Each row comes from the steps of one path. Every step used is in the known rows, and no mark comes twice. Write the path behind each row, first mark first.
Known rows:
belus -> zemul -> lofilif: [ 33  14   8   5  -5   0  -2 -12   9   8 -18  -4  -7   1   2   3 -17   6
  -8  -9  13  -6   7 -14  -9 -13 -19 -12  -2   3  12   9 -10  -6  10  -5
   4   4   5 -14  -4   4]
zokuda -> zemul: [ -5  10  -7  -1   4   9  -5   4   4 -14  -3  -1   3   1 -10  -4   4   6
   9  -4  -4   9   2  -5  -2  -1   1  -2   1   8   3   1   1   8 -12  -5
   9   3  12  -3  -8  -5]
radu -> sebugeg: [ 10   8  -5  -4   2   8   1   5   8   7   0 -14   3  -9   8  -6   8  12
   2   1   7  -1   2 -12   2 -10  -7   1   6  -8   8   9   0   5  10  -7
   8   2   7   0  -5   2]
lofilif -> radu: [ 4 11  7  3 -9  6  4  2  9  0  0  0  0 -2 10 -3 -8  1  0  6  4  2  3 -6
  9 -3  6  9  0 -7  0 14 12  0  1  9  5 -4 13  1 -1 -5]
zemul -> zokuda: [13  4 16 -4  2 -6 -9  0 -6 -9 12 -7 -2 -3 -3 -8 -4  6 14 -8 -1  5  5 -9
 -5 -4 -3 -3  9 -1  8 -6  5  3 14 -7  4 12  4 -1  6  6]
zemul -> lofilif: [ 19   7   3  -6   3   1  -7 -11   6  -2  -5   7  -6  11  -1   0  -7   7
   4 -13   5  10   7  -8  -5  -4 -14 -11   2   2   8  -2   1  -4   1 -12
   3   4   8  -7  -1   4]
lome -> zokuda -> radu -> lofilif -> zemul: [  9  35 -11   9  -2  30  10 -18  35   8 -10   6  -4  -1  -2   0  -8  -7
   8  -7   1  13  -6  -2  12 -28  11   5   6   7   7  13  23  -8 -18   9
  16  -4  40   2   2 -14]
lofilif -> radu -> sebugeg -> zemul: [ 29  20   4   1  -1  15   7   6   7  -3   3 -18   0  -7  19 -13  -5  21
   3   0  23   5  14 -19  -5 -24  -3  -2  -2 -24   5  32   7  15  15  -3
  11   8  16  -7 -13  -3]
zemul -> lofilif -> radu -> zokuda -> lome: [ 42  22   2 -20   0  -3 -14   5  16  -2  -4  -9 -20  12  16 -12 -10  12
  22 -11  -8  17  14 -22  -6  -1 -13  -5   7   7  -1  22   9  -7  20  11
   9  -6  18 -22  11  11]
lofilif -> radu -> zokuda -> lome -> vovur: [ 28   3   0 -26  17   1  -7  18   3   2  -5 -13 -21   5  20 -34   6   1
   1   0 -11  19  11  -4  -1   7  -2   8  -2  -6 -13  24  16  -4   8  23
   7 -19   4 -23  15  14]
zokuda -> radu -> sebugeg -> zemul -> lofilif: [ 32  34  -6  -9  14  20  -8 -10   2  -9   2 -13  -7   9  -2 -15  -2  28
  11 -24  19  13   9 -22 -18 -36 -20 -24   6 -10  25  14   6   6   7 -23
  15  17  22  -8 -15   7]
sebugeg -> zemul -> zokuda -> radu: [ 18  22  12  -3  10  11 -11  -5 -18 -24  17 -14  -8   4 -10 -15  -4  13
  20 -16   8   8   8 -12 -23 -24  -6 -17   9  -1  18   3  13   9  11 -13
   9  22   8  -3  -3   9]
zokuda -> lome: [  5  -1  -6 -15   0  -7   0   2  -3   3 -12  -7  -9   6   1  -6  10   0
   1   5 -14  12   3   5  -4   8  -5  -4   4   3  -8  11   1   2   9   6
  -5 -12  -6  -8   3   8]
vovur -> lome -> zokuda -> radu: [-27  -6 -23  -6  17  25   7  -3   5   6 -11   5 -14  12  -4  -7  17 -14
 -16  -5  13   5 -15  15   3 -16   6  10  -9   6 -10  -4  18  -6 -35   3
  -5 -13  17   8  -2   4]
belus -> zemul -> zokuda -> radu -> lofilif: [ 41  33  17  20  -5  10  -6 -13   4  -2   2 -11 -13 -14  -4 -13 -22   3
  18 -17  12   1  11 -23 -14 -29  -9  -5  23   4  27   0   9 -14  19   0
  16  13  23  -2   3   7]
vovur -> lome -> zokuda -> radu -> lofilif -> zemul -> sebugeg: [  6  21 -16  11   4  40  14 -15  32  10 -16   3 -13  -1   0 -20  11 -12
 -24  -9  21  11   5   0   8 -34   5  18   5  -3  10   8  30  -9 -28  -4
  13  -5  40   3  -6  -3]
vovur -> lome: [ -5 -17   0   1  13   7   3   1   2   1  -4   6  -9   6   2  -3  14  -8
 -18   0  14  -6   5   3   3   1  -2  10 -11  -5  -6  -4   0  -3 -20   5
  -3  -1   4  -1   0   5]
vovur -> lome -> zokuda -> radu -> lofilif -> zemul: [  1  18 -12  11   8  36  16 -16  35   8 -14  14 -14   6   2  -4   6 -15
 -12  -4  16   8  -4   2  16 -29   8  16  -5   1   3  10  24 -11 -40  12
  11  -4  43   3  -1 -12]
radu -> sebugeg -> zemul -> lofilif: [ 39  19   4 -10  12   9  -3  -7   8  -1  -2 -12  -7   5   7 -12  -5  29
   5 -21  20   8  17 -23 -16 -25 -23 -25   0 -17  11  17  -4   9  17 -23
   8  17  14 -16 -13   3]
lome -> zokuda -> radu -> belus -> zemul: [  8  26 -10  11 -10  29  16 -13  16  14 -33   1  -6   1   1   0 -12  -3
 -14  -4   9   0 -10   0  -3 -42   6  -3  10   7   1  12   5  -6 -14   2
  -6 -11  22  -1  -5   2]
sebugeg -> zemul -> lofilif -> radu: [ 34  18  13  -5   0  10  -2  -9   7 -10  -2   5  -7  12   9  -4 -22  21
   3 -14  17  13  17 -16 -12 -19 -10 -15  -9 -14   3  21   8   7   6 -12
  11  10  16 -15  -8  -1]
vovur -> lome -> zokuda -> zemul -> lofilif -> radu: [ -3   6 -13 -11  11  29   0  -6  27  -3 -21  16  -7  20   4  -7   3   1
 -12 -11  18  18   4  -4   8 -17  -2  10 -17   3 -11  12  18  -1 -37  -4
   6  -8  42  -9  -6  -2]
lofilif -> zemul -> zokuda: [ 22  18  20   2  -3   1  -2  -4   7  -6  13 -10   6  -3   1  -6   0   8
  13   5   0  -2   7 -12   6 -13   4   4   4  -5  19  11  13  10  11   4
  13  16  21  -5   7  -6]
belus -> zemul -> lofilif -> radu -> zokuda -> lome: [ 59  26   7  -9  -6  -2 -10   7  19   9 -16 -18 -22   5  17 -13 -21  11
  11  -7   2   4  17 -27 -12  -8 -17  -6   3   6   3  33  -2  -9  30  15
  11  -7  14 -30  10   9]
lofilif -> radu -> sebugeg -> zemul -> zokuda -> lome -> vovur: [ 50  11  14 -27  19   6  -2   9  -8  -5  -5 -31 -16   0  22 -46   9  26
  -2  -3  10  32  28 -15 -15 -17 -10  -5   4 -31  -1  39  22  17  28  -3
  10   1   6 -26   3  19]

Write each row's path:
[ 37  25  14   5 -11   5   1 -13  16   7 -16  -2  -7   1  12   0 -25   8
 -12  -3  21  -3  11 -20  -1 -19 -12  -2  -2  -6  13  21   2  -5  12   3
   8  -1  20 -12  -3   0] : belus -> zemul -> lofilif -> radu
[ 16  25  -1  -6   2  11 -11   1  -7  -5  14 -25   0  -7  -1 -20  11  14
  27 -10   9   8   3 -20  -4 -24  -7  -1  24  -2  29   2  16   4  16  -9
  13  12  21  10  -2   9] : zemul -> zokuda -> radu -> sebugeg
[ 59  13   7 -31  25   4 -11   5   2  -8  -7 -10 -30  19  20 -38  -8  20
   3 -18  -2  27  25 -15 -16  -6 -20 -19  -9 -14  -7  32  11  -1  14   2
  14   0   5 -42   8  17] : sebugeg -> zemul -> lofilif -> radu -> zokuda -> lome -> vovur
[ -7   3 -15   7  15  32   7 -13  19   6 -13  16 -16   6  -1  -7   1 -14
  -8 -16  11  12  -3   6   4 -21   1   9  -2   4 -10  -5  18 -17 -33   5
   3  -9  27   7   1   2] : vovur -> lome -> zokuda -> radu -> lofilif
[ 22 -10  10 -27  20  -9 -10   6 -16  -2  -7 -15 -18   8   6 -32  14   3
  -2  -3 -14  27  13   0 -10   9  -9  -3   6 -10  -3   8  15   3  14  -2
   1  -9  -9 -19  16  23] : zemul -> zokuda -> lome -> vovur
[ 10  11 -18 -12  14  35   1  -2  32   2 -22   0  -6  12   9 -14  12  10
  -9 -10  26  19   5 -16   8 -25  -9  11  -9  -5  -3  17  18   7 -27  -8
  12  -5  48  -9 -13  -2] : vovur -> lome -> zokuda -> zemul -> lofilif -> radu -> sebugeg
[ 15  12 -21 -11  24  37   1  -9  12   1 -13  -6 -18  16   0 -21  13  12
 -10 -24  33  13   0  -5 -13 -39 -17 -12 -11  -9   1  14  12   1 -21 -22
   5   4  28  -7 -15   7] : vovur -> lome -> zokuda -> radu -> sebugeg -> zemul -> lofilif
[ 51  28  12   4  -6   6 -12   2  22   7  -3 -10 -14  -4  13 -10 -26   9
   7 -12  16  -9  14 -31  -8 -20 -16  -2   1   3   9  24  -4 -12  22  10
  17   8  18 -22   2   3] : belus -> zemul -> lofilif -> radu -> zokuda
[ 19  11   0   6  -9   3   3   3  -1  11 -13 -20  -5 -17   0 -17  -1  -1
 -25  -2  15  -9  11  -6 -13 -17  -7  -1   8  -5  11   4  -5  -4  22 -12
   3  -1  -7  -6 -12   7] : belus -> zemul -> sebugeg
[ 49  32  10   3 -10  10   0  -4  23  15 -13 -18  -2  -7  18  -9 -14  18
  -5  -5  27  -4  15 -30   0 -29 -18  -2   5 -13  20  32   2   0  21  -1
  16   2  27 -12 -10   2] : belus -> zemul -> lofilif -> radu -> sebugeg
[ 21  38   4  11  -5  23   5 -17  23  -2   0   6   1  -5   0   3  -9   0
  11  -7   4   7   5 -16  11 -22   3   4  10   3  24  11  19  -7 -12   9
  22   6  37   0   0 -13] : zokuda -> radu -> lofilif -> zemul
[ 28   9   8  -5  10   5  -3 -11   1 -12  -3   5  -9  15  -2  -3 -12  19
   1 -20  12  10  15  -9 -19 -16 -19 -23  -8  -7   5   7  -5   5   6 -20
   7  15   2 -18  -8   1] : sebugeg -> zemul -> lofilif
[ 24   6  -7 -13   3  -7 -11  18   1   3  -1 -15 -15   5   6 -14   6   1
  21  -4 -18   8   7  -7  -9   9  -5  -5   7  13  -8  13  -4  -4  18  13
  -1  -7  -8 -17  14   9] : radu -> zokuda -> lome
[ 32  24  18  18 -23  21  15  -5  18  11 -25   1   1  -9  21   4 -23   9
 -19   7  21  -4  12 -17   5 -28   4  10   4 -10   5  25   3  -1   3  11
   1  -4  24 -10  -3   1] : lofilif -> radu -> belus -> zemul
[ 51  13  21 -12  17   1  -3 -10  12  -2  -8  -7 -21  -3  12 -27   0   6
   3  -3 -11  29  24 -11  -1  -2  -8   0  12 -14   7  23  25  -2  14   8
  16   0  21 -26  15   7] : radu -> lofilif -> zemul -> zokuda -> lome -> vovur
[ 14  18   1   2  -8  11   7  -4  11   2  -3 -10   7  -9   2 -14   9   4
 -14   6   4  -1  10  -5   5 -16   5   8   3  -8  17  11  13   7   6 -11
  13   4  15  -4  -8  -5] : lofilif -> zemul -> sebugeg
[ 21  26  13   6  -2   5  -9  -3 -12  -1   3 -23  -7 -10  -9 -11  -8   2
  10  -8   9  -4   3 -18 -13 -22  -6  -8  14   5  26   4   7  -4  16  -1
   9   8  11   0   0   8] : belus -> zemul -> zokuda -> radu
[ 50   4  20 -10   7   1   3  -3  -3   7 -33 -13 -21   2  12 -25  -1   9
 -19   1  -3  21  20 -10 -12 -14 -14  -4  14 -12   0  18   6   1  16  -1
  -4  -7   3 -33   9  25] : radu -> belus -> zemul -> zokuda -> lome -> vovur
[  5  21 -12 -14   0  22  -2 -10  25  -6 -20  10   0  15  -1  -4 -11   9
   7 -12   4  24  -2  -7   2 -18   1  -4  -4   7  -3  13  13   5 -18  -6
  10  -7  36  -9  -7  -7] : lome -> zokuda -> zemul -> lofilif -> radu
[  2  11 -17 -14   8  16  -8 -11  18  -5 -20   7  -1  12 -12  -1  -4   6
   7 -16  -3  20  -6  -1  -3 -15  -9 -11  -5  13  -4   0   3   3 -16 -19
   6  -1  23 -11  -6  -4] : lome -> zokuda -> zemul -> lofilif
[ 51  24  10  -2   4  13 -11   1  14 -12   9  -2 -13  11  11 -14 -24  23
  20 -22  14   8  22 -28 -15 -18 -12 -14  -7  -4   2  22   0   1  17  -4
  17  16  16 -25   0  -1] : sebugeg -> zemul -> lofilif -> radu -> zokuda
[ 30  23  14  15  -5  15   9 -14  30   3  -4   8  -1  -9   6   4 -13   1
   3  -1   4   3  13 -13  11 -12   4   4   6  -5  13  14   9  -4  -1  11
  16   9  28  -8   0 -14] : radu -> lofilif -> zemul
[ 38  -5  14 -20  14 -11  -6   3 -13   9 -18 -24 -20  -4   9 -32   4   2
 -17   0  -4  14  17  -2 -16  -2 -15  -6   6  -9  -1  16   4  -1  23   3
   0  -9 -12 -27  11  24] : belus -> zemul -> zokuda -> lome -> vovur
[ 21  28  -9  -3  -5  18 -10  17  13 -16   7 -18  -2 -12   3 -28   0  10
  17 -10   0  10  16 -24  -7 -15   3  10   8   6  11  10  10   3  13  -6
  23   8  20  -9  -6   1] : lofilif -> radu -> zokuda -> zemul -> sebugeg
[  6  25 -14  -5   4  15  -1   2   1   3   2 -17   3  -6   2 -10  13   6
  12  -3   8   3  -6 -14   1 -18  -5   1  14  -1  22   8  14   3   2  -2
  10   2  19  12  -9   2] : zokuda -> radu -> sebugeg
[ 16  29  -7  -4 -11  33   6 -15  33  -7 -34  20   0  18   5   1 -17  16
   4 -14   6  30   6 -13   4 -32   2  -3   5   4  -4  13  16   4 -23 -15
   3  -5  52 -14  -7  -5] : lome -> zokuda -> zemul -> lofilif -> radu -> belus
[ 48  25  17   0  -2   1   1  -8  19  -2  -2  -9 -12   0   6  -9  -7  10
  19   0 -12  19  21 -17  -3  -9  -3   1  20  -2  14  21  19  -2  22   9
  12   8  24 -19  12   0] : radu -> lofilif -> zemul -> zokuda -> lome
[ 19  15   7  -6  -7   5  -4 -10  15  -2  -4   9  -3  12   9  -1 -17   6
   2  -7  10  11  10 -15   1 -10  -4  -2  -1  -5   7  11  14  -2   2  -1
   9   2  23  -5  -3   2] : zemul -> lofilif -> radu
[ 18  24  -1  -2   3  15 -11  16  17 -15   8  -7  -1  -3   6 -10  -4   8
  29  -5  -3   7   7 -23   2  -6   6   7   1   9   3  14   5   5   3  11
  20   6  24 -12   0  -7] : lofilif -> radu -> zokuda -> zemul
[-24 -11 -21  -7  18  26   3   5  12  -1 -17   7  -6   7  -9  -9  20  -9
 -14  -2   5   8 -10   9   3  -6   3  11 -15   7 -15  -2   7   4 -39  -3
  -1  -7  17  -4  -4  -4] : vovur -> lome -> zokuda -> zemul
[  9  11  -4  -4   3  42   9 -10  36  -5 -37  25  -6  25  11  -2  -3  10
 -14 -11  18  25   8  -9   7 -29   1   8  -8  -1 -11  11  20   4 -43 -10
   1  -7  54 -14  -8   1] : vovur -> lome -> zokuda -> zemul -> lofilif -> radu -> belus
